Each row comes from the steps of one path. Every step used is in the known rows, and no mark comes twice. Write the path behind each row, first mark first.
In the rows, 128 means zero.
Known rows:
sezuf > situ > fidata: [137 131 119 140 145 116 201 124 138 147 105 173 124 149 159 109 109 175
  99 108 150 135 129 139 152 120 101 161]
tedi > dema: [158 127 115 126 122 109 128 130 133 137 101 167 115 130  94  98  78  91
 153 120 204 100 121 128 184 183 132 126]
tedi > kitu: [169 116 110 152 150 129 103 130 126 105 134 137 126 129 135 118  92 102
 101 149 127  97 132 152 154 252 120 150]
fidata > dema > tedi > kitu > sezuf > situ: [109 123 169 149 140 148 125 168 133 109 149  65 168 109 112 179 190 154
 109 123  98 140 135 152  98 109 142 121]
kitu > sezuf > situ: [182 157 122 149 137 120 129 145 126 114 121 142 121 122 111 136 133 165
  88  95 162 111 122 163 148  46 133 117]
dudini > tedi > kitu: [126  98 156 148 139 148  88 153 126 118 145 103 132 125 151 132 108  94
 116 175 139  78 132 157 161 249 125 139]
dudini > fidata > situ > sezuf > dema: [ 92 158 101 111 109 144 166 108 120 151 135 197 136  98 138 122 140 142
 137 151 140 201 114 113  99 121 131 114]
situ > fidata: [159 109  99 132 150 115 157 112 132 141 112 177 122 148 162  95  81 154
  95 143 160 129 126 126 155 143 108 161]
fidata > situ: [190 117 108 146 133 123 136 116 100 132 114 235 123  92 147 113  92 119
 107 133 162 128 121 163 134 158 138 164]
dema > sezuf > situ > fidata: [134 139 139 127 125 122 171 122 121 159 118 144  85 148 157 122 159 175
 105  87 126 120 136 127 126  62 114 156]
sezuf > dema > tedi > nudi: [ 81 126 156 136 105 122 147 112 125 133 131 206 161 143 115 144 102 117
 152 157  67  89 118 132 124 166 131 128]
situ > sezuf > kitu: [145 171  98 118 138 132  94 111 124  85 125  25 125 134 143 123  89 121
 148 135  71 109 127 108  87 105 121 169]
maso > dema > tedi: [142 106 102 129 113  96 108 138 125 122 126 205 125 130 118 130  99  66
 136 105 174  97 115 143 109 133 140 106]
dudini > tedi > dema > sezuf: [113 119 187 108  88 134  82 152 119 155 126 102  82 131 107 120 139  86
 172 122 201  64 130 123 167 127 152 109]
fidata > dema > sezuf: [186 139 124 115 122 134  81 111 123 115 130 117  79 117 125 121 151  96
 142 118  94 115 138  99 130  82 129  99]
dudini > fidata > dema > tedi: [110 104 127 130 116 142 112 139 151 124 136 208 129 105 132 103 146  91
 145 184 151 113 129 114 152 120 119  90]
dulit > dema: [163 168 101 140 135 112 109 119 123 119 112 232  75 123 134  77 101  90
 106 105 184 105 131 126 144 126 104 100]
nudi > tedi > kitu > sezuf: [169  89 149 134 140 137  78 162 121 110 143 100 167 115 121 156 126 134
  71 161 128 135 138 145 150 125 154 118]
dema > maso: [181 150  73 137 132 113 104 104 132 117 113 143  57 124 136  89  95 110
 124 107 176  99 123 149 137 147 118 132]
nudi > tedi > dema: [147  93 151 102 103 112 120 146 137 141  99 167 144 123 100 114  84  80
 142 144 184 124 133 118 194 145 145 109]
nudi > tedi > dema > sezuf > kitu: [110 104 175  89  97 131  77 134 121 125 112  55 141 126 102 114 126  75
 199 133  92 102 146 106 159  95 145 136]
kitu > sezuf > dema > tedi > nudi: [ 89 134 158 142 111 125 130 127 120 130 143 174 172 140  95 158 128 163
 131 151  82 101 113 132 110  78 152 114]
fidata > dema: [185 130 101 128 142 128 111 112 141 105 119 148 115 112 128 110 106  95
 136 140 115 130 130 108 155 132 115 103]
maso > dema > sezuf: [177 131  92 122 114 100  89 119 111 123 129 165  74 131 111 121 128  73
 147  72 154  93 123 119 114  97 139  87]
sezuf > kitu: [156 125 100 144 150 128  95 109 129  83 117 105 137 128 138  94  71  94
 157 151  89  83 130 142 158 149 110 170]
tedi > kitu > sezuf: [174 121 118 161 158 134  89 144 117 102 146  99 138 123 118 137 115 150
  80 138 149 113 128 155 143 156 139 136]
situ > fidata > dema > sezuf > kitu: [110 117 127 112 147 145 122  87 128 120 128  38 126 139 159 102 151 138
 179 142  34 146 145  77 114  77 101 164]
maso > dema > tedi > kitu: [115  91 113 143 127 111 107 147 118 117 144 159 147 131 121 146 111  64
 131 121 148 101 123 152 100 232 141 123]
fidata > situ > sezuf > dema: [131 166 109 106 116 130 154 103 111 137 123 141 139 108 140 151 114 137
 125 118  91 199 114 123  71 117 139 144]
maso > dema > tedi > kitu > sezuf: [125 100 120 149 132 114  94 159 108 111 156 116 159 129 103 166 136 114
 110 110 171 113 119 156  87 146 160 109]
nudi > tedi > kitu: [162  83 147 127 131 133  95 145 129 112 131 135 153 121 140 136 101  89
  90 170 107 119 143 141 164 212 135 130]
tedi > nudi: [170 146 119 153 130 118 136 113 113 125 122 215 126 128 125 118  79 131
 126 147 119  54 119 124 153 183 129 127]

Which path is each row?
[100 135 155 113 110 114 193 130 127 184 103 131  99 150 121 113 154 163
 149  70 183 129 135 112 150 104 124 148] => tedi > dema > sezuf > situ > fidata
[144 149  88 124 116 105 123 116 135 141  98 129  70 132 101  81  87  99
 167  94 231 105 119 135 157 188 126 125] => tedi > dema > maso
[124 125 118 145 151 134 108 128 126 105 147  89 158 134 102 145 119 139
 107 143 102 157 127 144 146 164 127 121] => tedi > kitu > sezuf > dema
[ 71 169 149 108  92 125 145 114 123 137 139 128 148 150 120 174 121 146
 137 141  54 113 114  94  59 119 148 129] => situ > sezuf > dema > tedi > nudi
[134 135 126 132 160 130 188 130 139 139 120 109 152 127 138 135 165 207
 107 111 137 179 129 108 133  26 114 117] => kitu > sezuf > situ > fidata > dema
[ 69 130 152 117 111 146 143 129 102 137 149  98 169 111 145 190 146 136
 115 140  66 194 123 146  29 192 154 176] => fidata > situ > sezuf > dema > tedi > kitu
[137 165  84 126 133 119 108 105 137 119 128  96  90 133 104 112 122 143
 131 103 147 154 118 147 125  70 122 103] => kitu > sezuf > dema > maso
[133 172 101 100 119 124 123 106 138 111 128  86 116 146 122 137 104 119
 124 117  87 165 118 101 103 106 122 112] => situ > sezuf > dema
[137 124 124  97  97 110 116 133 141 148  96 125  99 122 108  98  99  82
 155 115 205 127 131 124 161 153 139 105] => nudi > tedi > dema > maso
[118 119 121 145 106  98 142 126 112 135 131 234 146 129 113 140  98  93
 154 121 150  54 110 123  95 169 151 101] => maso > dema > tedi > nudi
[145 156 106 128 134 142 125 109  94 104 122  73 147 100 159 133 105 137
 151 129  86 141 122 131  60 114 140 194] => fidata > situ > sezuf > kitu
[159 136 140 115 100 116 101 129 115 146 112 135  77 134  92 111 124  98
 158  94 184  89 131 118 160 131 142 122] => tedi > dema > sezuf
[118 124 165 162 134 137 127 175 121 113 145 103 155 124 116 174 163 162
  78 112 130 106 130 185 109 124 147 148] => dema > tedi > kitu > sezuf > situ
[151 143 108 130 139 120 108 118 136 110 131 133 138 136  99 128 105 146
 113 130 121 152 119 138 154  64 126 105] => kitu > sezuf > dema
[128 155  79 120 127 115 118  90 145 121 115 136  80 137 124  95  98  99
 155 108 125 141 121 139 139 151 102 120] => sezuf > dema > maso
[139 101 148 158 137 135  82 163 113 106 153 106 150 126 120 159 134 144
  75 146 146  98 128 169 112 138 154 154] => dema > tedi > kitu > sezuf
[113  88 132 119 137 126 152 124 142 143 122 151 144 137 160 123 126 140
 119 159 121 150 131 104 118 104 116 147] => situ > fidata > dema > tedi
[128 129 121 124 151 128 205 115 150 147 108 140 138 129 154 113 141 162
 128 116 117 161 132 105 142 112  98 130] => sezuf > situ > fidata > dema
[118 128 135 160 168 133 184 147 122 139 134 101 158 142 145 143 152 214
  72 115 149 150 131 150 131 138 118 165] => tedi > kitu > sezuf > situ > fidata
[146 133 118 119 113 147  93 119 137 130 141 168  76 103 125  93 175 102
 158 154 131 120 137  87 161  92 119  71] => dudini > fidata > dema > sezuf
[ 92  82 146 138 156 145 138 143 128 132 153  67 181 132 145 156 166 184
  90 168 119 169 136 118  96 123 135 152] => situ > fidata > dema > tedi > kitu > sezuf
[164 160 144 119 116 136 122 125 131 121 123 116  80 114 121 136 180 116
 147  86  81 116 140 108 125  66 120  94] => fidata > dema > sezuf > situ
[123 133 112 118 124 102 183 120 120 163 119 164  95 148 139 124 162 141
 140  47 151 134 128 116 100  73 118 113] => maso > dema > sezuf > situ > fidata
[139 132  92 123 125 114  76 107 109  95 132  90 107 131 117 107 120  64
 196  90  88  86 129 121 103 100 125 122] => maso > dema > sezuf > kitu
[ 67  98 163 136 146 143 194 145 143 143 132 110 171 135 162 153 170 155
 119 138  81 158 141 127 103 193 109 160] => sezuf > situ > fidata > dema > tedi > kitu
[139 153  96 129 114 141 147 122 106 147 133 205 115  86 154 117 135 148
 112 151 192 155 116 123 101 116 143 135] => dudini > fidata > situ > sezuf
[117 198  75  95 114 119 123  91 141 125 123  42  73 143 129 125 118 120
 141  93 108 167 117 107  71 109 115 115] => situ > sezuf > dema > maso
[113 159  96 124 147 125 199 100 155 150 104 103  93 129 162 100 152 164
 144  93 135 169 132 108 113 119  90 129] => sezuf > situ > fidata > dema > maso
[118  96 154 117 133 139  99 146 135 111 145  87 191 127 106 160 133 127
  99 168  69 181 136 138 157 123 140 104] => nudi > tedi > kitu > sezuf > dema
[ 69 127 175 136 127 132 226 123 132 164 121 180 171 134 153 147 156 183
 141 139  78 114 128  96  97 130 120 141] => sezuf > situ > fidata > dema > tedi > nudi
[ 96 151 132  96  98 124 114 125 136 121 133  96 128 149 126 162 117 117
 121 126  82 152 119 115  73  80 139 129] => situ > sezuf > dema > tedi
[145 126  94 133 134 141 122 116 153 116 129 205 116 101 127  78 129  97
 148 179 160 130 129  98 185 144 106  75] => dudini > fidata > dema
[ 83 101 164 154 147 136 173 164 124 147 142  96 172 142 146 163 169 211
  68 126 139 139 132 168 104 110 134 182] => dema > tedi > kitu > sezuf > situ > fidata
[110 125 136 147 173 147 185 140 138 134 137  58 172 128 141 147 177 204
 101 124 114 182 137 116 122 130 115 135] => tedi > kitu > sezuf > situ > fidata > dema
[130 108 165 155 146 154  72 166 115 111 158  66 143 120 133 150 133 137
  93 169 169  87 128 158 151 164 148 128] => dudini > tedi > kitu > sezuf
[ 92 112 154 123 133 129 195 133 146 148 115 149 154 134 155 138 157 156
 122 126 109 154 133 117 113  91 111 144] => sezuf > situ > fidata > dema > tedi
[ 82  99 146 133 123 133 115 133 136 117 144 127 155 144 125 142 111  93
 127 158  68 135 132 157 126 229 122 150] => sezuf > dema > tedi > kitu
[101 120 130 114 129 136  94 130 135 120 142  52 142 126 112 145 145 131
 112 135  98 188 135 142 124 128 135 102] => nudi > tedi > kitu > sezuf > dema > maso
[ 57 123 207 107  96 135 177 155 128 191 114  99 102 146 135 128 174 154
 164  97 201 102 134 116 156 105 130 137] => dudini > tedi > dema > sezuf > situ > fidata
[114 119 140 127 120 123  99 137 136 115 136 145 151 138 101 147 126 137
 111 133 121 142 120 152 127  44 143 121] => kitu > sezuf > dema > tedi
[132 150  70 130 129 140 118 104 157 126 126 166  71 100 135  66 142  99
 165 151 180 132 127 106 156 145 101  76] => dudini > fidata > dema > maso
[ 92  99 193  84  92 119 184 146 130 192 100 132 124 146 124 131 165 150
 137  94 157 152 145 105 157  67 140 131] => nudi > tedi > dema > sezuf > situ > fidata
[ 81 110 171 138 140 155  89 153 130 115 160  57 165 131 119 154 141 130
 122 170 118 140 126 153 152 167 132 113] => dudini > tedi > kitu > sezuf > dema
[147 139 127 119 134 148  69 101 127  87 131  44 113 116 126 110 146  89
 190 129  26 108 144  97 124  82 115 133] => fidata > dema > sezuf > kitu
